Each row comes from the steps of one path. Every step used is in the known rows, and no mark comes twice. Write the path behind each row, first mark first.
Known rows
morav mivem kamegad: -.23 .35 .03 .41 -.20 .25 -.34 -.22 .07 .15 .31 -.02 .08 -.16 -.08 .00 .27 .25 -.26 .03 -.07 .35 .27 -.27
vobin morav rozi: -.13 -.16 .20 .08 -.17 .31 -.29 -.32 -.08 -.38 .38 -.09 .30 .08 -.36 .13 .16 .12 -.18 .34 .12 .15 .32 .24
mivem kamegad: -.25 .36 .18 .31 -.20 .14 -.28 -.28 .09 .17 .25 .06 -.06 -.13 -.05 -.01 .18 .29 -.27 .12 .05 .31 .27 -.25
rozi musudi: .00 -.02 .12 .12 -.20 .23 -.24 -.07 .02 -.11 .21 -.08 .10 -.04 -.19 -.11 .18 .30 -.19 .27 -.01 .24 .31 .02
sosovak morav rozi musudi sudiz: .32 -.02 .29 .18 -.52 .02 -.16 -.38 -.35 -.41 .13 -.01 .11 -.01 -.49 .00 .04 .04 -.24 .19 -.03 -.09 .32 .23
sudiz rozi sosovak: .01 .10 .32 .08 .04 .43 .12 -.13 .16 .07 .07 .09 -.05 -.46 -.13 .11 .09 .30 -.19 .18 -.01 .10 .20 -.21
rozi musudi sudiz: .29 .13 .29 .15 -.42 .09 -.09 -.05 -.01 -.21 .13 -.06 -.01 -.08 -.37 -.22 .03 .32 -.38 .38 -.12 .03 .34 .09
sudiz rozi sosovak morav: .07 .01 .33 .11 .05 .34 .13 -.22 .01 .10 -.09 .09 -.16 -.50 -.13 .14 .16 .21 -.09 .04 -.01 .05 .19 -.22
musudi sudiz rozi sosovak morav: .34 .17 .48 .14 -.16 .21 .27 -.21 -.01 .00 -.18 .11 -.28 -.54 -.30 .03 -.01 .23 -.27 .13 -.13 -.15 .23 -.16
sudiz rozi: -.06 .11 .21 .14 -.10 .14 -.06 .01 .04 .04 .25 -.06 -.06 -.39 -.16 -.04 .22 .24 -.24 .28 .04 .12 .46 -.17
vobin morav zasef rufo sosovak: -.23 .04 .08 -.02 -.12 .13 -.16 -.03 .10 -.23 .54 -.26 .43 -.04 -.24 -.06 .20 .24 -.10 .50 .03 .12 .46 .17
rozi sosovak morav mivem kamegad: -.09 .26 .14 .40 -.05 .45 -.15 -.46 .04 .21 -.03 .12 -.01 -.27 -.04 .18 .20 .22 -.11 -.20 -.13 .28 -.01 -.32
sosovak morav rozi musudi: .03 -.17 .12 .13 -.31 .15 -.31 -.40 -.32 -.30 .21 -.03 .23 .03 -.31 .10 .19 .03 -.05 .09 .09 .10 .27 .19
morav rozi musudi zasef: .04 -.11 .17 .01 -.26 .49 -.12 -.60 .00 -.35 .09 .15 .21 .02 -.26 .16 .18 .21 -.12 .25 -.08 .12 .02 .18
sudiz rozi sosovak morav zasef: .13 .03 .33 .14 .05 .29 .07 -.13 -.06 .02 .08 .02 .02 -.39 -.16 .11 .08 .31 .05 .05 -.07 -.01 .21 -.22
sosovak morav: .06 .05 .22 .17 -.20 .11 -.17 -.27 -.17 -.02 .04 -.08 -.08 -.25 -.20 -.01 .18 .16 -.15 .11 -.05 .11 .32 -.04
rozi sosovak morav mivem: .14 .03 .18 .23 -.04 .51 -.04 -.36 -.06 -.01 -.08 -.02 .09 -.35 -.18 .14 .14 .18 -.11 -.06 -.22 .11 .05 -.10
musudi zasef rufo sosovak morav: -.05 .16 .14 -.07 -.20 .24 .14 -.62 .05 -.01 -.07 .02 -.02 -.42 -.14 .13 .30 .09 -.16 .22 -.15 .03 .14 .02
rufo sosovak morav: -.02 .06 .23 .08 -.11 -.05 -.10 -.28 -.16 .01 .19 -.17 .05 -.32 -.15 .00 .13 -.02 -.22 .10 .04 .06 .35 -.12
zasef musudi: -.01 .31 .15 .23 -.39 .28 -.14 -.07 -.09 .01 .15 -.05 -.10 -.33 -.41 .03 -.01 .29 -.30 .38 -.08 .10 .24 -.11
rufo sosovak morav zasef musudi sudiz: .31 .40 .34 .23 -.50 -.18 .02 -.03 -.33 -.12 .23 -.19 -.03 -.36 -.54 -.06 -.23 .16 -.30 .34 -.19 -.27 .34 -.14
vobin morav zasef musudi sudiz: .22 .24 .30 .21 -.43 .17 -.10 .16 -.07 -.26 .29 -.16 -.03 -.06 -.64 -.12 -.14 .46 -.28 .60 -.18 -.10 .32 .04

Which path is each row?
-.13 .28 .12 .06 -.28 .04 -.11 -.13 -.03 -.12 .50 -.20 .40 -.22 -.20 -.04 .10 .20 -.16 .38 -.04 .05 .44 .07 -> morav zasef rufo sosovak
.03 .34 .16 .26 -.40 .21 -.19 .04 -.17 -.07 .31 -.12 .07 -.21 -.43 -.01 -.09 .40 -.15 .38 -.15 .04 .25 -.10 -> morav zasef musudi
.01 .20 .09 .16 -.35 .11 -.16 -.21 -.18 -.12 .20 -.12 .16 -.19 -.24 -.03 .22 .28 .02 .23 -.13 .05 .38 .12 -> sosovak morav zasef rufo
-.04 -.01 .03 -.11 -.20 .26 .09 -.50 .08 -.07 -.06 .04 .06 -.25 -.15 .06 .35 .12 -.10 .24 -.11 .09 .12 .09 -> rozi musudi zasef rufo sosovak morav
.02 .25 .17 .19 -.29 -.03 -.12 -.04 -.30 -.01 .31 -.20 .10 -.32 -.38 .04 -.07 .14 -.10 .24 -.07 -.06 .28 -.20 -> rufo sosovak morav zasef musudi
.14 .20 .26 .20 -.13 .36 .12 .00 -.14 .07 .01 .05 -.12 -.49 -.37 .18 -.06 .35 .02 .16 -.11 -.07 .11 -.29 -> sudiz rozi sosovak morav zasef musudi
-.34 .10 .00 .33 -.03 .34 -.39 -.13 .18 .06 .35 -.10 .11 .03 -.14 -.02 .36 .29 -.21 .14 .00 .42 .28 -.16 -> vobin morav mivem kamegad
.18 .24 .28 .24 -.25 .42 .00 -.20 -.19 -.01 -.03 .03 -.01 -.33 -.38 .17 -.15 .36 .00 .14 -.20 -.05 -.01 -.15 -> rozi sosovak morav zasef musudi
.34 .34 .41 .21 -.36 .27 .31 -.07 -.10 .05 -.24 .13 -.41 -.65 -.51 .12 -.13 .26 -.31 .24 -.17 -.22 .15 -.23 -> zasef musudi sudiz rozi sosovak morav
.06 .04 .08 .28 -.19 .22 -.22 -.21 -.19 -.03 .12 -.17 .07 -.28 -.23 -.01 .28 .11 -.16 .03 -.18 .15 .31 -.09 -> sosovak morav mivem
-.01 .04 .08 .19 -.11 .06 -.16 -.21 -.19 -.02 .25 -.26 .19 -.35 -.19 .01 .21 -.05 -.22 .01 -.09 .10 .33 -.16 -> rufo sosovak morav mivem
.22 .43 .31 .23 -.50 .07 .12 .16 -.07 -.01 .10 -.02 -.32 -.53 -.55 -.07 -.06 .30 -.45 .47 -.11 -.14 .40 -.19 -> zasef musudi sudiz rozi
.08 -.05 .16 -.01 -.14 .46 -.03 -.38 .16 -.13 -.04 .10 -.03 -.08 -.15 -.01 .25 .39 -.16 .28 -.17 .19 .05 .01 -> rozi musudi zasef
-.04 -.06 .11 .09 -.10 .16 -.11 .13 .06 -.03 .26 -.05 .01 -.21 -.18 -.10 .28 .28 -.17 .28 .09 .20 .43 -.11 -> sudiz rozi musudi
.34 .35 .32 .30 -.49 -.07 .08 .18 -.28 -.04 .14 -.09 -.25 -.44 -.56 -.07 -.07 .31 -.21 .33 -.18 -.26 .41 -.22 -> sosovak morav zasef musudi sudiz rozi
-.09 .08 .03 -.12 -.21 .35 .08 -.41 .23 -.11 .09 .04 .17 -.21 -.14 .02 .29 .22 -.20 .40 -.10 .15 .13 .13 -> rozi musudi zasef rufo sosovak
-.13 -.05 -.01 .01 -.38 .05 -.18 -.44 -.25 -.30 .33 -.11 .44 -.11 -.30 .14 .25 -.14 -.10 .19 .15 .06 .36 .28 -> zasef rufo sosovak morav rozi musudi
.25 -.02 .30 .09 -.44 -.14 -.11 -.37 -.33 -.38 .27 -.10 .24 -.08 -.44 .01 -.02 -.13 -.30 .19 .05 -.15 .36 .16 -> rufo sosovak morav rozi musudi sudiz
-.12 .18 .09 .04 -.27 .00 -.04 -.32 -.10 -.01 .19 -.14 .13 -.37 -.18 .02 .24 -.01 -.19 .22 .02 .05 .39 .05 -> zasef rufo sosovak morav
.02 -.01 .23 .18 -.32 .14 -.25 -.51 -.35 -.25 .20 -.03 .14 -.14 -.32 .17 .13 -.02 -.12 .07 .04 .02 .29 .11 -> sosovak morav rozi
-.14 .02 .05 -.13 -.33 .38 .01 -.64 .05 -.35 .23 .08 .40 -.11 -.25 .20 .23 .05 -.16 .35 -.02 .07 .11 .29 -> morav rozi musudi zasef rufo sosovak
-.03 .13 -.01 .03 -.21 .35 .08 -.57 .03 -.03 -.02 -.06 .12 -.45 -.16 .13 .38 .05 -.17 .13 -.28 .06 .13 .00 -> musudi zasef rufo sosovak morav mivem
.40 .17 .50 .17 -.17 .14 .22 -.12 -.08 -.08 .00 .04 -.10 -.42 -.31 .00 -.07 .33 -.12 .15 -.18 -.21 .26 -.17 -> musudi sudiz rozi sosovak morav zasef
.31 .49 .34 .28 -.60 .08 -.06 .06 -.18 -.17 .23 -.10 -.05 -.24 -.59 -.11 -.23 .42 -.33 .50 -.27 -.16 .30 -.05 -> morav zasef musudi sudiz
-.09 -.12 .05 .17 -.04 .38 -.28 -.03 .08 -.16 .31 -.23 .20 -.05 -.28 -.05 .30 .25 -.21 .29 -.10 .27 .33 .05 -> vobin morav mivem
.08 .19 .20 .12 -.22 .40 .01 -.37 -.05 -.08 .03 .04 .18 -.27 -.20 .11 .09 .33 .05 .13 -.18 .03 .14 .09 -> rozi sosovak morav zasef rufo
-.13 -.32 .10 .04 -.16 .34 -.36 -.20 -.05 -.45 .39 -.08 .36 .24 -.35 .06 .23 .15 -.11 .35 .16 .22 .30 .30 -> vobin morav rozi musudi
.12 .05 .33 .12 -.05 .40 .00 -.43 -.05 .01 -.14 .06 -.06 -.32 -.15 .14 .06 .22 -.11 .02 -.10 .08 .07 -.08 -> rozi sosovak morav
-.10 .17 -.05 .15 -.27 .11 -.11 -.26 -.13 -.03 .24 -.22 .26 -.41 -.21 .03 .31 -.05 -.20 .13 -.11 .10 .39 .01 -> zasef rufo sosovak morav mivem
-.08 .09 .15 -.08 -.33 .28 .07 -.85 -.12 -.24 .07 .08 .21 -.32 -.25 .29 .23 -.08 -.14 .19 -.07 -.06 .11 .20 -> musudi zasef rufo sosovak morav rozi
